Each row was made from one path, in order. Every step used is in the known rows, and no mark comes twice. Write each row's path.
Known rows:
w, s, j, c: -3.28; 1.21; 1.18; -1.15; -0.39; -1.84; 3.39; -1.62; -3.66; 7.43; 2.57; -0.41; 4.56; -2.15; 2.89; -2.54; -3.06; -1.14; -2.48; 5.01; -1.85; -3.76; -2.04; -0.45
c, x, s, j, g: 4.22; -1.46; 1.87; -0.56; 0.96; 2.66; -1.33; 2.05; 1.18; 4.92; -0.51; 2.34; -0.44; -1.77; -1.37; 3.19; 3.02; 1.67; -0.84; 0.81; -0.83; 5.25; 1.33; -2.18
f, s: 3.04; -2.43; 3.24; -2.25; -2.73; 1.48; -2.78; -2.14; 1.60; -0.60; -1.20; 0.23; -3.53; -3.10; 0.12; -0.98; -2.83; -2.46; -1.40; -1.18; -2.31; -3.00; 0.04; 2.88
g, s, f: 2.56; -2.07; 1.18; -3.86; -3.29; 2.37; -2.92; -6.22; -0.21; 3.76; -0.45; -2.74; -1.72; -2.44; -0.83; -4.25; -1.20; -4.09; 0.21; -1.84; -2.06; -2.87; -1.73; 0.62
w, s, f: -0.25; 1.99; 0.54; -4.56; -1.80; 1.00; 0.03; -1.63; -2.55; 3.22; -1.53; -3.65; 3.61; -5.25; 0.58; -6.87; -3.67; -4.15; -2.38; 2.77; -2.17; -8.55; 1.88; 1.48
j, g, s, c: 0.70; -2.71; 3.15; -2.68; -2.74; 1.27; 8.14; -2.15; -0.83; 5.19; 3.55; 0.83; 1.29; -0.25; 2.63; -1.48; -1.56; -1.84; 2.12; -0.45; 0.71; 3.28; -0.39; 0.21
y, s, c, g: -0.03; -0.39; 4.09; -1.47; -2.93; 2.48; 3.49; -0.23; -1.12; 4.81; 2.54; -0.91; 9.18; -1.34; 1.06; 1.81; -4.26; -2.44; -1.29; 1.39; -2.51; 0.09; -0.43; 0.13
g, j, c, x, s: -1.14; -1.95; -1.08; -0.50; 2.19; -4.38; -0.79; 2.47; 1.59; 7.84; -1.52; 1.44; -7.15; -0.57; -0.89; -2.50; 1.32; 2.97; -2.18; -2.04; -0.74; 2.31; 3.13; -3.26
g, s, j: -0.72; -3.23; 2.84; -0.38; -3.20; 2.27; 0.47; -6.56; -1.28; 7.46; 4.06; 0.30; -0.51; 0.71; 0.58; -0.16; 0.53; -1.96; 0.31; 1.69; -1.64; 1.96; -4.14; -0.75
j, x, c, g, s, f: 2.55; -2.45; -1.06; 1.66; 2.41; 1.92; -3.93; -0.53; 2.29; 0.48; -1.27; 4.06; -1.41; -3.86; 1.97; -1.40; -0.38; 0.73; -3.36; -1.66; 0.17; 0.45; 3.68; -5.66
w, s, j, x, c: -2.77; 0.23; 0.83; 0.77; 1.06; 0.23; 0.39; -1.01; -2.85; 6.33; 2.22; 0.51; 3.35; -2.20; 3.61; -2.48; -1.30; -0.29; -4.23; 6.26; -1.83; -3.81; 0.46; -2.16
y, s, j, g: -0.03; -1.27; 4.97; -2.83; -2.08; 1.03; 3.99; -2.18; -2.53; 4.14; 5.68; -2.49; 7.71; -1.19; 4.46; -0.06; -2.58; -2.71; -1.69; 3.45; -5.61; -3.42; 0.51; -0.23
w, s, c, g, j: -3.85; 1.40; 1.20; -0.32; -2.32; 0.06; 7.30; 0.66; -2.85; 7.87; 1.47; 1.00; 3.79; -0.29; 0.90; -2.69; -3.08; -1.81; -2.09; 3.77; 1.25; -0.15; 1.49; 1.01
s, f: 3.60; -0.21; -1.20; -3.83; -2.55; 2.58; -1.04; -2.17; 0.06; -1.69; -2.96; -1.52; -0.04; -4.76; 0.36; -3.50; -4.82; -3.09; 0.19; -0.98; 0.32; -6.66; 2.64; -1.51
y, s: -0.13; -1.17; 4.97; -3.91; -1.82; 2.07; -1.93; -1.50; 0.09; 4.32; 1.41; -3.64; 7.67; -5.36; -0.19; -2.32; -1.83; -2.31; -2.12; 0.83; -6.14; -3.71; 0.15; -0.65
w, s: -2.96; 1.03; 2.82; -3.13; -1.36; 1.12; 1.32; -1.01; -1.50; 6.23; -0.15; -1.63; 5.05; -5.62; -0.82; -5.92; -1.30; -1.97; -2.30; 3.25; -2.22; -3.70; 0.62; 0.22
f, s, c: 2.75; -2.32; 1.91; -0.33; -3.07; 1.54; -0.38; -0.92; 0.49; 0.74; -1.01; 0.90; -2.62; 0.24; 1.52; 2.62; -5.37; -1.70; -0.57; 0.34; 0.35; -0.87; -2.42; 3.19
j, g: 0.73; -1.79; 3.15; -3.39; -1.76; 1.43; 8.14; 0.05; 0.56; 1.18; 2.14; 1.62; 2.18; -4.23; 2.08; -3.11; -1.51; -0.97; 1.62; -0.56; 0.39; 0.62; 3.79; -1.78
x, s, j, g: 3.93; 0.84; 3.81; -2.72; -0.44; 1.96; 7.14; 0.71; 0.90; 6.72; 3.85; 1.31; 2.37; 0.18; 1.12; 1.41; 2.22; -2.01; 1.11; 1.47; -0.38; 4.89; -4.42; 1.85
x, c: 0.45; -5.08; 1.52; 0.76; 3.56; -0.12; -4.17; -0.15; 4.27; 4.09; -1.84; 2.38; 1.70; -8.39; -1.37; -0.45; -1.52; 2.87; 1.49; 1.57; -1.00; 0.42; 1.47; -4.93
c, g, s, f: 2.40; -0.96; 2.01; -2.26; -4.70; 3.06; 4.38; -4.64; 0.15; 1.33; 1.34; 2.76; 0.68; -1.96; -1.32; -2.53; -0.82; -4.50; 0.08; -3.52; 0.46; 1.99; 2.45; 0.36
c, g, s, j: 0.21; -1.75; 3.34; 0.11; -4.49; 2.74; 6.71; -4.95; -0.60; 3.95; 4.51; 4.86; 1.50; 0.26; -0.12; 0.18; 0.43; -3.09; 0.17; -1.12; 0.80; 5.56; 0.78; -0.58

Which path is each row?
2.96; 1.64; 0.92; -0.93; 1.37; 3.87; -1.53; 2.40; 2.58; 3.51; -1.18; 2.15; -0.19; -2.67; 0.08; -1.28; 2.79; 0.08; -3.77; -1.65; 0.31; 2.95; -1.38; -3.13 -> j, x, s
-1.46; -1.24; -0.16; 2.34; -3.17; 1.37; 9.11; 1.08; -0.44; 4.78; 1.37; 4.95; 0.28; 2.42; 0.69; 2.49; -3.98; 0.25; 0.85; 0.75; 5.10; 5.56; 2.07; -1.96 -> s, c, g, j
6.05; -0.65; 0.39; -2.42; 0.92; 3.36; -6.35; 2.11; 2.20; 2.94; -4.70; 0.09; -1.28; -4.60; -3.56; 0.88; 1.75; 0.59; -1.28; -1.55; -1.18; 1.76; 1.87; -1.67 -> c, x, s, f
0.19; -1.56; 3.23; 0.24; 0.11; 1.39; -0.50; -1.46; -1.36; 3.69; 4.27; -0.35; 6.75; -1.39; 4.23; 1.45; -1.66; -1.30; -4.08; 2.97; -5.17; -2.25; 1.03; -2.75 -> y, s, j, x, c, g
2.88; 1.68; 0.06; 0.20; 1.09; 3.97; 0.20; 3.24; 1.83; 4.51; -1.04; 2.66; 0.61; -0.47; 1.11; 1.11; 1.02; 0.73; -3.28; -0.52; 2.11; 4.40; -3.11; -2.98 -> j, x, s, c
3.42; 1.39; 2.29; -1.99; 0.83; 0.11; 3.60; 0.75; 1.35; 8.09; 2.16; 1.60; 2.14; -0.71; 0.03; 2.21; 1.29; -0.73; 0.42; 0.80; -0.52; 4.70; -7.41; 0.73 -> x, s, j, c
2.23; -1.77; 0.75; 1.21; -3.04; 0.68; 2.02; 0.01; 0.18; 0.20; -0.03; 3.32; -5.43; 3.04; 2.77; 2.20; -4.20; -1.82; -2.70; -0.96; 1.34; 0.74; 1.32; 2.48 -> f, s, c, g, j, x
0.41; -1.55; 3.71; -1.21; -4.38; 3.14; 5.22; -4.15; 0.79; 3.57; 2.53; 4.24; 1.75; -2.31; -2.15; -1.81; 0.79; -3.11; 0.29; -3.11; 0.35; 5.48; 1.52; -0.48 -> c, g, s
-1.62; -1.18; 1.56; 0.21; -3.16; 0.64; 7.97; -0.48; 1.22; 2.65; 2.00; 5.05; -2.36; -0.77; -1.09; -2.94; 0.35; -1.11; -0.90; -2.15; 1.96; 3.95; 7.37; -2.09 -> c, g, j
0.94; -5.06; 2.32; 1.95; 1.66; 0.02; 0.02; -2.70; 2.72; 5.03; 1.88; 4.86; 1.48; -4.34; -0.34; 1.11; -0.23; 0.71; 1.43; 0.83; -0.69; 3.98; 1.43; -3.07 -> x, c, g, s, j
0.08; -0.46; 0.76; 1.75; -3.56; 3.23; 8.47; 0.83; -0.16; 3.25; 0.96; 5.26; 3.94; 0.05; 0.26; 3.78; -4.93; -0.20; 1.65; 0.72; 5.27; 5.79; -0.12; -2.06 -> s, c, g
4.18; -1.28; 1.94; -1.29; 1.20; 3.35; -5.27; 2.66; 3.01; 5.04; -3.66; 1.53; -0.33; -4.72; -4.37; 1.58; 3.33; 1.97; -1.25; -1.20; -1.41; 5.02; 1.08; -2.47 -> c, x, s
3.53; 1.30; 2.62; -1.91; -0.61; 3.02; 3.67; 2.58; 2.32; 8.33; -0.25; 1.15; 3.38; -0.93; -2.01; 2.64; 0.39; -0.94; 1.56; 0.57; 1.83; 6.39; -6.97; 1.80 -> x, s, c
3.11; -3.27; 1.18; 1.60; -0.26; 0.53; -3.59; -2.11; 0.18; -0.60; 1.09; 2.22; -5.15; 0.34; 4.69; 2.50; -2.96; -0.85; -3.44; 1.70; -1.96; -2.91; -0.19; 0.42 -> f, s, j, x, c
0.75; -2.82; 4.08; -3.97; -2.57; 1.35; 6.42; -2.99; 0.12; 4.09; 3.34; 0.40; 0.77; -2.52; 1.67; -4.09; 0.34; -2.27; 1.64; -1.57; -1.13; 1.91; 1.13; 0.01 -> j, g, s
0.23; -0.83; 1.31; -1.46; -0.76; -2.25; 3.84; -2.03; 0.78; 4.62; 0.88; 4.10; 1.61; -3.48; -0.62; -1.20; -2.29; -0.39; 0.16; -4.44; 0.18; 4.15; -1.95; -2.27 -> j, c, g, s
-3.08; 1.50; 1.46; -1.03; -0.93; -1.59; 5.58; -1.45; -3.87; 6.63; 3.17; 1.14; 5.03; -1.71; 2.69; -2.29; -2.84; -1.72; -2.61; 4.23; -1.18; -2.23; -0.91; -0.15 -> w, s, j, c, g
-0.64; -2.88; 1.91; -0.55; -1.84; -0.40; 0.35; -5.93; -1.47; 8.22; 3.70; 0.64; -0.67; 0.64; 1.53; 0.10; -0.74; -1.07; 0.23; 0.54; -1.65; 2.17; -5.79; -1.17 -> g, s, j, c
-2.52; -2.90; -1.78; 0.28; 1.58; -4.60; -1.13; 1.58; 0.92; 6.44; -1.65; 1.72; -7.30; -1.00; -0.26; -2.99; -0.12; 3.62; -2.24; -1.57; -0.34; 0.90; 5.07; -4.90 -> g, j, c, x
-2.74; 1.78; 1.73; -0.60; -2.65; 1.47; 6.54; 0.40; -2.63; 6.66; 1.11; 1.15; 6.43; -1.79; 0.42; -1.79; -3.72; -2.12; -1.42; 3.72; 1.33; -0.06; 0.01; 1.07 -> w, s, c, g
1.23; -4.30; 1.96; 1.40; 2.33; 0.33; 0.10; -0.07; 4.06; 2.47; -0.42; 5.31; 2.68; -7.37; -1.39; 0.21; -1.15; 1.66; 1.43; -0.12; 0.26; 3.24; 4.14; -4.25 -> x, c, g
3.31; -2.93; 1.44; 1.76; -0.96; 0.77; -1.48; -2.09; 0.28; -1.32; 1.77; 3.71; -4.49; 1.01; 4.49; 2.72; -2.82; -1.29; -3.40; 0.98; -1.39; -1.41; 1.00; 0.84 -> f, s, j, x, c, g
1.75; -0.33; 0.09; -2.33; -1.04; -2.13; 3.29; -2.33; 0.24; 3.26; 0.08; 3.13; 1.02; -3.36; 0.14; -1.87; -3.47; -1.40; 0.04; -4.67; 0.20; 1.74; -1.45; -1.77 -> j, c, g, s, f
0.26; -3.70; 1.54; 0.34; -2.29; 2.75; -2.83; -3.08; -0.32; 8.15; -0.14; 0.70; -0.76; 0.19; -1.57; 1.92; -0.63; 0.26; 0.39; 0.24; 0.29; 4.94; -3.38; -1.56 -> g, s, c, x
3.04; 2.01; 0.22; 0.71; 0.36; 4.15; 2.30; 3.29; 1.74; 3.90; -0.37; 4.17; 0.87; 0.04; 1.08; 1.42; 1.06; 0.08; -3.33; -1.22; 2.72; 5.84; -1.90; -2.76 -> j, x, s, c, g
0.74; -2.81; -0.72; 2.18; 3.80; 1.87; -5.46; 1.43; 3.10; 1.53; -2.07; 3.56; -0.70; -5.76; 1.69; -0.99; -0.18; 3.29; -3.24; 0.13; 0.06; 0.25; 2.81; -7.63 -> j, x, c
2.91; 1.49; 2.30; -0.92; -1.04; 2.03; 7.22; 2.85; 2.19; 8.35; 0.90; 2.86; 1.36; 1.54; -1.83; 2.09; 1.14; -1.44; 0.84; -0.66; 2.49; 8.24; -3.78; 2.26 -> x, s, c, g, j
2.82; -2.13; 2.51; -4.90; -2.84; 1.19; 5.55; -3.59; -0.58; 2.01; 2.33; -1.22; -0.20; -2.20; 2.68; -4.57; -1.16; -3.80; 1.48; -1.95; -1.12; -1.26; 1.83; 0.81 -> j, g, s, f
2.39; -2.22; 1.68; -0.40; -1.82; -1.53; -0.60; -2.86; -0.71; 0.62; 1.45; 1.51; -3.80; 0.47; 3.69; 2.26; -4.65; -1.53; -1.60; 0.62; -2.00; -2.66; -2.78; 2.01 -> f, s, j, c
